Each row comes from the steps of one path. Every step used is in the known rows, and no mark comes twice. Write the path behind each row, first mark first.
Known rows
mise-rofus-tubo-kururiv: [  3  -7 -28  41  -8  -7  -3 -26  27  15   7   2   5   8  23 -18   4  -5
  28  10  18  -3 -11   6  11  12 -10 -23 -21  27  -9  -3  16 -43  -5]
pagup-dofu: [  3  -3   4  -7 -11   2  -3   9  22  11  -3  -1  18  13   2   3  13  -1
   2  16  12   0  -5  14  -3 -15   5  28   5  -8  -4   0   6  20   6]
dofu-pagup: [  4   8  -1  -4  -1   1   4  12  13  -5  17   0  16  17  -6  -1  21  -2
 -10  29  17  10  -4  13 -13 -13   1  13   9   3  18  -4  15  13  -4]
vipu-kururiv-tubo-rofus-gulumav: [  4 -11  11 -20 -10   9   2   9  26   7 -20 -12 -17 -18  -7  19  -7  15
  -3 -21   9   9  72  -4  24 -14 -11 -18 -28  44 -33  -1 -37  26  18]
gulumav-rofus-mise: [ -6  21 -24 -12   6 -24   6   8  -2  30 -24   4 -31   4  21 -10  13 -31
   5 -15  -2  -1   8   7  15   0 -10  -2 -13   5 -18 -18   3 -17  21]
dofu-pagup-tubo-kururiv-vipu: [ -8 -12  -7   0 -31  -3   0 -11  33  23  42  -3  57  30   2  14  17  -1
 -16  37  32  20  -1  43  14  21   9  11  23  25  25   0  19  31 -29]
pagup-tubo-kururiv: [  0 -24  -7  -2 -31 -12   7 -29  20  14  31   6  42  27   0  13  -1  -4
  -4  24  15   8  -5  21  24  25  12  -1  11   0   4   8  19  10 -17]
veti-kururiv: [  3   2  -7   1  -9 -10   4   9  12  11   3 -10  -3   4  18  32  -7  -6
 -16 -12  -5  12  10   6  25  11  -8  -8 -17  10 -15   3  -5  15  -3]
vipu-kururiv-veti: [  1   0   5  -5  14   9 -15   7  20   5  10 -24  27  -9  23  12   6   1
  -4 -31  -3   4  44  26  16 -11 -18  -9 -41  41 -11 -16  -6  19   1]
rofus-vipu: [ 17  25  -3   6   6 -16  -5 -15 -14  -4 -13   0   5   0  -8 -22  15  -6
   1 -10  -8   4   2   1   5 -12  -9  -6  -7   1 -11  -3   7  -8  -5]
puru-pagup: [  0  -5  -5   1   4  14   6  13   8   0  12  -2  20  10   2  -1  14  -6
 -11  23  18  13   3  12 -13 -11  -4   8  -3  -7  20 -13  12  14  -7]
dofu-pagup-tubo-kururiv: [  3 -11 -10  -6 -28 -11  11 -14  30   8  45   5  56  42  -6  12  20  -4
 -12  53  29  20  -8  33  10  11  13  12  19   2  21   1  31  22 -18]
tubo-kururiv: [ -8 -23 -13   9 -17   6  -1 -26  15   1  24   6  14  12   4   7   3  -9
  13   5  14   0  -9  10  15  22   0  -9  -8  13  -8   3   5   6  -3]
vipu-rofus-mazin: [  8  40  -8 -26 -11 -11   3 -15 -17  18  -4  13 -16 -12  -2  10  12 -39
  19  -9 -10  -2  29 -22  -1  10  -7  -9  12   9 -29 -22 -37   2  15]
mazin-rofus: [ -9  11  -3  12  -7   2  -7  -4   5  12 -17  -1 -14 -13  21 -18   2  -1
  -1  -3 -19   7 -20  29   2   3   5 -12   8  -1  -5   5   9  -7   5]
puru-pagup-tubo: [  5  -8  -2  -7  -6  -5  12   7  12  10  18  -2  50  23  -1   6  10  -2
 -23  41  16  19  10  25  -6  -8   6  12  11 -18  29 -10  27  20 -19]
veti-kururiv-vipu-rofus: [ -8  27  -5   0 -24   2 -10   5   7  28   8 -20 -10 -21  28  56  -1 -26
 -11 -34  -7  16  31   0  23  28 -12 -15  -7  38 -23  -4 -41  27 -15]
pagup-puru: [ -1   4  11 -13  -5   0   2   2  20  21   3 -10  18   9  -1   0   9   5
 -11  11   8  -8 -18  19 -11  -9   6  25  -1   9   2  -5  21   9   1]
kururiv-vipu-rofus-gafilel: [-18  37 -14  -4 -18  18 -19 -11   4  32   2 -12   1 -30  14  27  10 -21
   7 -32   3   0  23 -17   0  31  -2 -13   6  33  -7 -22 -43   2   6]
dofu-pagup-tubo: [ 10   7   0 -13 -13 -17  11   6  17   7  25  -1  46  31 -11   5  17   3
 -21  47  16  18   0  26  -3  -8  11  18  23  -8  29   0  28  17 -14]
dofu-pagup-tubo-rofus: [ 10   2   2 -20 -13 -15  -5  22  24   3   8  -1  38  26 -10   8  12  -9
 -15  47  17  19  12  19   3 -12  26  11  32 -12  22   2  13  29 -10]
gulumav-rofus-tubo-kururiv-vipu: [-17  -6 -30  22  -5 -13  -5 -14  30  44  -1 -16  -5 -24  31  -6   6 -14
   3 -31  21   3  -6  15  20  15 -26 -12 -20  42  -1 -19   1 -21 -17]
gulumav-rofus: [ -1  10 -13   2   8 -22  -9   9   2  22 -16  -3 -20  -9  20  -5  11 -19
  -9 -24  -5  -8  -5   9   8   0 -18  -2  -1  -7  -2 -10   7  -9   4]
rofus-tubo: [  5   2 -11  11   7  -6  16  -5  14   8  -1 -11   7 -12  -1 -15  -5   9
   8   3  10  11  -4 -16  -2 -11  -4  -5 -21  15   4  -8   5 -27  -7]
veti-kururiv-tubo-rofus-mise: [  3   0  -3 -18 -19  -6  10  18  17  21 -17  -6 -30   6  13  42 -22  -5
  -1   3   2  26  56  -2  46  -5  13 -17 -36  30 -49   1 -33  35  13]
mazin-rofus-mise: [-15  18 -14  -1  -9  -2   8  -6  -1  21 -25   7 -25   0  23 -24   4 -17
  12   6 -19  13  -6  28  12   2  13 -13  -2  10 -19  -5   6 -14  23]
pagup-tubo-kururiv-vipu-rofus: [ -7  -3  -7  -3 -45  -5  -6 -31  16  31  35  -4  37   5   9  35   4 -21
   0   5  15  13  11  16  22  42  11 -10  21  26  -3   1 -11  22 -27]
pagup-tubo-rofus: [  6  -9   4 -18 -14 -19 -10  11  10   9 -10  -2  23  11  -4  13 -11  -9
  -6  18  -1   6  20   9  17   2  26  -2  25 -18   4   6  -1  17  -8]
vipu-kururiv: [  1   8  -1   3  10   6  -4  10  18  -1  12 -17  12  -9   9  10   1   3
  -5 -22   0  -7  32   9  12  -4 -21  -3 -21  22 -10   1  10   3  14]
puru-pagup-tubo-kururiv: [ -2 -27 -13   1 -22   2  11 -14  26  12  38   3  60  33   3  11  13  -9
 -13  46  29  21   2  35   9  12   7   5   7  -8  23  -9  29  23 -22]
mazin-rofus-vipu: [  5  33  -6  17  -2 -12 -12 -17  -7   8 -30   0  -8 -13  13 -38  17  -7
   1 -12 -28   9 -19  30   7  -9  -4 -18   1  -1 -14   1  15 -14   2]

Which path is each row?
[  3 -18   5 -22 -29  -4   9   8  22  18 -30  -7 -29  -7   3  42 -16   8
 -12 -10   1  24  54  -7  37   0   0 -21 -23  33 -41   1 -51  36   2]	veti-kururiv-tubo-rofus-gulumav
[  5  39  -7  19   5  -8 -16  -9   5   7 -19 -14   0 -21  21 -31  17  -3
  -4 -29 -27   4   6  35  18 -11 -21 -21 -16  16 -21   1  20  -9  13]	mazin-rofus-vipu-kururiv
[ 19  10   1  -3 -13 -15  -5   8  12  12 -19 -11 -15  -4   6  30 -12   1
  -9 -12  -7  23  49   2  44 -16  -1 -22 -33  24 -44   6 -26  34  -5]	veti-kururiv-tubo-rofus-vipu
[ 13  41 -17  10  19 -30 -18   3   4  15 -20 -16  -5 -17  19 -14  26 -22
 -11 -50 -13  -9  23  15  22 -14 -44 -10 -26  12 -20 -11  21 -13  12]	gulumav-rofus-vipu-kururiv
[  0  -7  -2  -5  -2  16   4  20  28  10   9  -2  38  22   3   2  26  -6
 -10  39  29  13   1  24 -17 -26  -1  32   2 -13  16 -14  19  31  -2]	puru-pagup-dofu
[ 17  25  -3  -1  13  -7 -29  14   8 -11 -25 -15   4 -13   0  -6   8 -20
   4 -28  -9  -3  47  -1  20 -18  -9 -17 -14  12 -24   1  -6   7  13]	tubo-rofus-vipu-kururiv
[ 21  30  -8  25  16 -13 -35  -9   7   7 -16 -11  16   2  33 -21  25 -11
   8 -34 -16  -7  33  31  22 -13 -30 -22 -37  36 -27 -12   8 -17   3]	mise-rofus-vipu-kururiv-veti
[ 18  25   1   2  18  -7 -19  -8   3   0  -5 -21  29  -9  12 -11  23  -5
  -2 -37 -12   6  39  22  20 -20 -25 -15 -44  37 -21 -16   0  10  -3]	rofus-vipu-kururiv-veti
[  6  16 -13   4   2 -15 -16  -7  -6  23 -27  21 -16  11  24 -24   6 -13
  18  -6  -9 -21  13  15  12   7 -17  -8  10   7 -20 -14  -6 -25  21]	mise-rofus-mazin
[  6  -5   5   1 -18  -6  15   2  16  18   8 -10 -14   1  12  42 -18  21
 -17  -3   1  20  31   6  36  -5  -6  -9 -34  27 -32   7 -16  31  -7]	veti-kururiv-tubo
[-12   0  -4   7 -12   2  -9  13  15  27  -1 -20  -4 -12  30  38 -10  -2
 -21 -31  -4   8  22  18  30  23 -13  -6 -12  36 -11   0 -21  26 -17]	veti-kururiv-vipu
[ 20  31 -11  28   6 -19 -25 -14 -11   3 -24   7  -4   9  14 -32  21 -11
  13  -8 -11 -11  -2  10   7  -5 -16 -15  -3   2 -16   1  12 -30   2]	mise-rofus-vipu
[ -7  29   2   0 -18  11 -14  -2  -4  20   6 -11  -9 -27  10  28   6 -22
   4 -25  -1   5  21  -5  -2  17  -4  -8  12  32  -7  -9 -38  14 -13]	kururiv-vipu-rofus
[  6 -12  14 -10 -10   7  -5  11  11   4 -14   0 -19  -7  -9  15 -18  13
   4   6   5  11  39  -5  14 -20  17 -10 -11  15 -22   7 -28  30   2]	kururiv-tubo-rofus
[  5  -8   6  -8 -18  -3  -2  17  21  16 -10 -10 -18  -2  13  46 -22   6
 -10  -5   1  19  48   0  38  -8   7 -18 -26  24 -37   8 -30  41  -1]	veti-kururiv-tubo-rofus
[ 18  33  -5   9  14 -11 -10  -7   2  -8  -4 -14  15  -8   1 -12  18  -5
  -3 -30  -9  -3  30   8  16 -16 -27  -9 -26  18 -20  -1  16  -4   9]	rofus-vipu-kururiv
[ 20  12   0 -12 -10 -30 -15  -2   0   5 -23  -1  28  10  -8  -6   2 -15
  -4  10  -9  11  21   6  22  -6  20  -8  20 -17  -4   5   2  11 -11]	pagup-tubo-rofus-vipu
[  8  10 -17  33   7 -11  -5  -5  16  14 -11  -2  -5  -2  20 -25   2   1
  18   3   5  -3  -6  -4   0  -4 -10 -14 -16  15  -5  -6  13 -48  -2]	mise-rofus-tubo
[  1   1  -4 -28   2  -8 -16  13  -2  14 -40  11 -19  -5   2  -9  -8 -23
  15  -6  -9  -8  32  -5  14  -3   6  -7  16   2 -20 -14 -34  10  20]	tubo-rofus-mazin
[-13  -8 -23  29 -16   1   8 -30  29  21   2  -6   1 -15  23 -27   0  -2
  15   5   1  17 -29  22  11  10   4 -26 -16  24  -8  -2  18 -26  -4]	mazin-rofus-tubo-kururiv
[ -4  30  -6   7 -10   6  -1  -9   8  25   5 -20  -6 -38   8  16   3 -14
   9 -21   6  14  16 -19  -5  10  -4 -13  -5  45  -3 -16 -36  -9 -21]	kururiv-vipu-rofus-tubo
[ 21  19   0 -11  -3 -27 -18   7  12   5 -14 -13  37   3  -3   1   2 -12
  -8  -6  -8   6  44  13  31 -12   5  -9   3  -3 -12   6  11  14  -1]	pagup-tubo-rofus-vipu-kururiv
[  4   7 -19   4 -16   2   6 -37  20  14  28 -12  15 -16  10  18  15 -31
  31  -2  13  25   9 -17   4  10   3 -28 -33  44 -20 -23 -26  -7 -20]	vipu-rofus-tubo-kururiv-veti
[ -3 -19 -22  20  -9  -1  17 -28  27  10  20  -6  16  -3   2  -9  -3   0
  18   8  23  12 -11  -7  10   8  -3 -13 -26  27  -2  -7  11 -21 -12]	rofus-tubo-kururiv
[  5  -1  12  -5   0  12  -9  19  26   3  -3 -18  -8 -16   3  24 -15  15
  -2 -16   4   3  68   2  25 -23  -5 -14 -31  35 -30   7 -16  32  14]	vipu-kururiv-tubo-rofus
[-15 -19 -20  24 -13   9   5 -24  31  26  18 -15  17 -14  13  -3  -5   4
  12  -8  26  11  -4   6  16  19  -7 -12 -23  51   2 -10  -6 -12 -24]	rofus-tubo-kururiv-vipu
[-19  12 -22  -1 -34  15   0 -31  10  24  24   2  -5  -3  15  27  12 -40
  26  -9  17  11  23   4  19  41   3 -16  -4  49 -27 -11 -33  11  -3]	tubo-kururiv-vipu-rofus-mise
[  0  -4  -8   5 -14  -8  -6 -13   4  12 -35  13 -20   7  11 -16  15  -5
  11  -5  -3  -8   4   4   1  16 -16 -15   5  14 -13  -7 -19 -30  10]	mise-rofus-gulumav
[  7  -9   0 -35 -23 -17   6  10  24   7 -10   4  30  25 -19   4  18 -10
 -14  42  18  21  19  12   0  -1  17   5  35  -4  18  -7  -8  24  -8]	dofu-pagup-tubo-rofus-gulumav
[ 19  13  -5  -9   2 -10 -10  18  20   3   0 -16  55  12  -1   1  18 -17
 -20  17  11  16  49  26  14 -24  -1  -1   1  -7   9 -10  25  28  -6]	puru-pagup-tubo-rofus-vipu-kururiv
[-16   9 -16  -7 -32   9 -11 -35   6  32  16   7  -4 -11  15  22   9 -35
  20 -22  10   0  24   7  18  40  -9 -14   9  47 -26 -18 -42  16  -6]	tubo-kururiv-vipu-rofus-mazin
[  3   6   2 -16  -1   9   5  20  23  12  -7 -13 -15  -5   4  20 -12   3
   8 -10   7   9  76   1  34 -23   2 -14 -39  44 -40  -1 -18  25  28]	vipu-kururiv-tubo-rofus-mise
[-21  18 -20   8  -9   7 -12 -14  13  27 -20  -1  -4 -18  26 -18   7  -2
   2 -11 -15   1 -18  15   6  16   8 -18   2  -1  -6 -11   3 -18  27]	mazin-rofus-gafilel
[-25  -8 -21  33 -19  10  -3 -26  32  34  -1 -14   2 -26  32 -24  -2   2
  11 -12   3  16 -20  36  15  19  -2 -23 -10  47  -4  -6   1 -19 -16]	mazin-rofus-tubo-kururiv-vipu
[ -1  18 -16 -18   8 -31  -7   2  -6  40 -31  12 -27  -7  22 -17  11 -26
   1 -29 -10 -16  10  13  13   2 -28   1   5  -1 -16 -26  -6 -12  18]	gulumav-rofus-mazin
[ 15  18  -2  -5   7 -12 -25   5  -5 -10 -34  -2  -5  -6  -7 -15   8 -21
  11  -9  -7   2  21  -9  10 -14   7 -14   3  -6 -17  -1 -13   6   1]	tubo-rofus-vipu
